Each row was made from one small tree. The marks that hang from a mark follow it in brackets, in the order of their numbers. Every link used is in the known rows. Write each row's tree.
Known rows
J827{J30{J354 J668{J119}} J895}: [-28.7  18.8   0.0   5.0 -32.1  -0.2 -10.9  -2.1   9.0  29.2  -6.0 -26.0
  -6.1   6.1   3.1 -33.2  10.8  12.7   4.0  10.1]
J827{J30{J354}}: [-19.4  16.8 -26.1   3.9  28.0  -0.5   1.9  37.2  -3.1 -25.9  31.0  10.7
   6.0 -10.5   5.4   2.2  36.8  -6.6   6.5  21.1]
J668{J119{J827{J30{J354} J895}} J321}: [-14.0  16.3  -7.3  16.8 -79.9  10.7   2.4  -3.5 -22.8  25.1  10.2  14.7
  -0.7   2.8 -14.4 -21.5   1.8  -7.3  -9.0   5.8]
J119{J668{J321{J397}} J827{J30 J895}}: [ 40.2  20.2 -58.2  -9.8 -76.7  28.0  56.7  -7.2  -8.0  -2.0  25.7  83.3
  46.4  59.4 -54.7 -46.5   9.2 -52.1 -47.4  22.5]
J30{J354 J668{J119}}: [-17.2  -2.8  39.0  -5.3  24.1 -33.2 -30.0   4.3  32.9   6.6  -9.0 -69.3
  -5.7 -41.0  20.4 -12.5  -9.3   8.8  36.5 -11.5]
J321{J668{J30{J354} J119 J895}}: [-13.0 -11.4  -3.4  -7.3 -13.5  -8.5  -2.4 -25.0  22.7  13.9 -16.4 -66.6
 -37.7  14.0   8.8  12.2 -10.3   3.5  31.7  -3.0]
J668{J119 J321 J895{J827{J30{J354}}}}: [ -1.8 -15.7  31.3  30.1   3.9   9.2 -13.9   5.0  -7.0   6.3 -14.9  -1.7
 -17.7 -21.0  31.5  52.2   1.3  12.8  -8.3   5.3]
J895{J827{J30{J354 J668{J321{J397}}}}}: [ -8.3   3.7  55.3 -14.9  44.5  12.1 -18.1  10.6   6.8 -26.0 -21.8  26.7
  21.8  -1.2  -5.9 -13.2  11.8  -2.9 -38.1  17.2]
J668{J30{J354} J119{J827} J321{J397} J895}: [ 14.1 -25.6  29.9  -2.2 -61.1  -8.5 -12.3 -41.5 -14.6  31.9 -26.3 -26.6
 -10.8  10.0  -7.4   7.5 -33.5 -13.1  24.1 -18.0]
J119{J827{J30}}: [  6.0  23.0 -55.4  13.0   4.4  -1.3  17.9  49.5   4.9 -31.3  45.6  45.0
  25.1  -0.7  -6.0  -6.4  16.5 -31.9  -3.7  16.4]
J119{J668 J827}: [ 33.0   1.7 -36.3   2.9 -14.4 -18.3  37.0  26.0  47.3 -27.7  30.7  21.7
  33.4  -6.2 -18.5  -3.5  -5.9 -57.4   8.5  -9.1]
J51{J668{J321}}: [  7.0  12.4 -24.7 -17.3  65.5  -1.7   4.9  23.6 -43.1  -9.1  36.4  31.3
  -4.4 -34.5   2.0  -4.9  25.0  29.9   5.8 -13.2]
J321{J397 J668{J119}}: [ 32.2  22.6 -34.8 -46.9  37.1 -12.4  25.2  -2.3  29.3 -27.5  37.5 -22.2
  21.3  20.1   7.6 -58.9   8.8 -26.2   0.5  52.0]
J30{J354 J668{J321 J895}}: [-10.3  -8.7  50.0  11.0   8.5 -18.2 -28.5  -0.3  15.1  23.3 -22.1 -38.3
  -5.6 -24.7 -11.1  10.9 -17.5  17.9  38.1 -35.1]
J51{J668{J30{J354} J119 J895{J827}}}: [-11.6 -30.5  29.3  11.2  42.1  -5.7 -24.1 -12.2   0.2  20.0 -34.4 -16.9
 -35.6 -23.2  35.2  54.9   0.0  30.1  16.9 -29.4]
J321{J668{J30}}: [ -6.6  18.9 -50.1 -20.9  35.6   4.5  30.7  14.5  10.5 -37.3  16.3  -5.7
 -16.4  15.5  -3.3   0.7  16.3  -1.3   3.8  25.9]
J895{J827{J30{J354 J668{J119}}}}: [-23.4  -5.0  46.2   9.3  36.6  -6.1 -29.1  18.7  38.1 -11.3 -21.0 -22.4
  -3.6 -31.3  32.4  13.4   3.3   6.6 -11.1   7.4]
J51{J668{J30 J321}}: [-11.0   1.4 -30.9 -16.6  51.2  11.5   9.4   4.3 -66.4  -5.7  12.9  28.5
 -33.2 -23.2   1.2  21.5  21.4  47.3   1.7 -18.6]
J397{J321{J668}}: [  3.6  23.3 -29.1 -17.4  62.2 -15.6  20.6   8.0  17.0 -64.7  41.9  -8.7
  45.0   1.6   3.9 -30.5  10.5  -3.1   0.9  32.3]
J895{J827{J30{J354 J668{J119 J321}}}}: [-27.4 -10.2  62.3   6.2  26.7   4.0 -32.8  10.4   3.0  -2.8 -30.5 -14.9
 -15.9 -39.1  23.9  21.5  -4.3  21.7 -25.5  -1.0]
J827{J30{J354 J668{J321}} J895}: [-31.1  24.1   9.7   7.1 -24.4  15.5  -8.8   3.7 -17.4  17.5  -5.8  10.2
   0.1   6.9 -26.3 -24.9  15.6  21.1 -11.9  -2.0]

Write each row's tree
[ 30.5 -16.9  -3.8  -4.9 -66.0   8.2  17.1 -14.9  15.2  14.4   0.2  37.5
  35.5  40.6 -50.0 -16.9 -11.7 -57.9 -18.4 -14.4]  J119{J668{J321{J397} J895} J827{J30{J354}}}
[ 10.8  15.9  -2.3 -20.4  -8.1   6.1   1.2  14.3  -5.6 -10.8   9.0  42.4
  30.7  18.7 -29.9 -46.6  -5.9 -20.6 -28.4   7.3]  J119{J827{J30{J668{J321{J397}}}}}
[ 12.5  -2.2  13.6  15.6  19.5 -11.7  -9.1   7.4   4.3  10.8  -6.2 -15.4
  -3.6 -19.1  -4.3  15.1 -16.1  23.9  26.0 -24.5]  J30{J668{J321 J895}}
[-18.5  32.9 -39.8  12.8 -12.7  10.4  13.5  21.6  -9.0  -6.3  28.4  24.8
  14.8  18.5 -11.2 -15.8  42.8  -5.1   2.7  29.2]  J827{J30{J354} J895}
[ 16.0   3.2 -11.1 -23.6 -43.8  -6.7  -1.0 -10.5  51.0  14.5  11.8 -13.0
  22.6  52.6 -22.0 -55.3 -10.4 -57.6  -4.9  18.4]  J321{J397 J668{J119{J827{J30{J354}}} J895}}
[-27.3  -0.4  55.4   7.1  43.7   9.9 -22.8  25.5   8.6 -22.9 -23.0  13.6
   0.6 -31.3   3.3  20.8   8.9  17.4 -26.9  -4.4]  J895{J827{J30{J354 J668{J321}}}}
[ 22.9 -17.5 -20.6 -27.4  11.5   8.4   1.7 -40.4 -63.6  36.0  -2.9  -0.5
 -32.4  10.1  12.3   6.6  -1.5  36.6   8.6 -15.2]  J51{J668{J30 J119 J321{J397} J895}}
[ 28.0 -24.3  10.9 -11.1  41.0  13.2  -0.4 -32.5 -41.3  14.4 -24.5  22.6
 -22.9  -0.1  25.7  33.6  -3.1  34.7 -15.3  -8.0]  J51{J668{J30 J119 J321{J397} J895{J827}}}
[  9.6  -2.4 -16.4  15.9  59.3  22.2   0.5  26.1 -31.6  -5.0  11.3  67.6
  -8.8 -10.0  10.3  40.6  28.4  29.8 -28.7  -9.5]  J51{J668{J321 J895{J827{J30}}}}
[-19.4  -9.3  -0.2   1.7   5.3 -11.0  -4.3  -6.6 -14.4  -2.4  -7.3 -49.5
 -29.8 -27.5  28.3  26.1   4.3  14.9  33.9   1.0]  J668{J30{J354} J119}
[ 14.5   5.1 -27.3 -21.2  25.7  10.6  26.7  -6.0 -53.1 -26.2  10.9  20.1
  -0.2   7.1   0.1   5.2  12.8  12.3  -1.9  23.8]  J668{J30 J321{J397}}
[ -6.6 -18.6  57.9   9.4  -9.6 -21.8 -35.7 -19.2  12.4  41.1 -27.8 -67.5
 -21.4 -33.0  11.0  11.1 -32.0  25.5  39.2 -36.0]  J30{J354 J668{J119 J321 J895}}
[-26.2  12.1   6.6  -5.5 -57.2  -7.4   7.5 -47.4   9.9  -7.4  -9.2 -33.7
  19.0  30.5 -15.0 -40.9 -21.8  -9.1   1.4   8.1]  J397{J321{J668{J30{J354} J119{J827{J895}}}}}
[  2.1 -20.8 -20.3  -0.7  12.0   6.0  -2.1 -23.9 -59.6  39.7  -6.1  -9.6
 -54.0 -17.1  22.1  36.5  -3.4  54.5  17.8 -33.1]  J51{J668{J30 J119 J321 J895}}
[  7.8 -40.2  32.8  25.0  -9.0  11.5  12.2 -18.1  11.6  -5.8 -46.5   3.9
 -19.1  -8.6  -2.4  79.0 -13.3   0.2  -4.3 -28.5]  J119{J668{J30{J354} J321 J895{J827}}}
[ 15.2   7.9 -27.4 -26.4 -43.2  16.2  15.0 -38.0 -57.4  34.8   3.1  39.9
  -4.6  27.5 -19.4 -41.3  -1.6  11.3 -15.0  -6.8]  J51{J668{J30 J119{J827{J895}} J321{J397}}}
[ 21.1  22.0 -77.5  16.7 -68.3  13.7  56.7  18.7  24.3  -7.3  32.2  66.1
  32.4  42.0 -38.2 -22.9  16.7 -51.2 -26.2  10.2]  J119{J668 J827{J30 J895}}
[ -6.7  -9.6  26.1  11.5  27.0  -4.3  -7.4 -12.3  34.6 -32.9  -6.0 -22.5
  22.6  14.0  24.9   8.4  -5.2  -2.2 -19.3  25.3]  J397{J321{J668{J119 J895{J827{J30{J354}}}}}}
[ -2.9 -21.4  67.8  15.2 -45.2 -28.8 -38.7 -15.6  31.0  44.8 -32.1 -53.6
  -7.4 -29.5  -7.0   2.2 -49.2  -2.2  38.0 -50.9]  J30{J354 J668{J119{J827} J321 J895}}
[-26.7   4.9  35.8  11.3  55.9  -2.5 -20.4  36.7  39.9 -30.8 -15.3   9.9
  11.9 -18.5  11.9  15.3  15.3  -2.1 -13.3   7.3]  J895{J827{J30{J354 J668}}}
[ 22.3   2.2  -0.6  -2.8 -25.8   4.3  -3.5   1.6   3.8  14.7  -2.2  34.8
  26.9  31.3 -32.7 -30.7 -19.6 -20.3 -13.7 -10.1]  J119{J827{J30{J668{J321{J397} J895}}}}
[ -5.5  13.6  -0.3  12.8  65.9   2.0  -2.4  44.2  31.4 -42.5   1.6  32.3
  12.8 -13.8  18.4  16.8  17.4   2.0 -25.4  18.6]  J895{J827{J30{J668}}}
[ 16.5  -4.3 -20.3 -23.6   2.6   7.4  16.5 -24.6 -53.8  -9.5   1.4  -8.7
 -18.2  -1.5  21.2   4.8  -1.4  19.9   1.2  25.5]  J668{J30 J119 J321{J397}}
[  8.2  -4.0 -41.3  -4.0  -2.6  -2.0  19.8 -16.1  16.3   5.0   0.1 -41.1
 -35.1  16.5  16.1  15.9  -9.0   5.6  20.9   8.8]  J321{J668{J30 J119 J895}}
[ -0.9  -6.3  -6.9  26.2 -47.3 -12.8 -13.4  10.7  22.5  21.5   8.8 -15.8
   1.5   0.8   5.0   8.5  -9.9 -28.8  21.9 -10.0]  J668{J119{J827{J30{J354}}} J895}
[ -2.1 -11.7   9.8  23.9 -59.7  -2.1 -16.3  -1.8 -12.6  30.1  -0.6  -8.6
 -12.5  -8.8  -1.8  13.9 -18.3  -9.5   8.7 -17.2]  J668{J119{J827{J30{J354}}} J321 J895}
[-10.4  -1.3   4.9   3.0 -38.0 -15.8  -6.7 -18.2  32.2  -5.6   8.4 -30.2
  31.5  27.7  -7.8 -30.6 -21.9 -26.2  -3.6   1.2]  J397{J321{J668{J119{J827{J30{J354}}} J895}}}
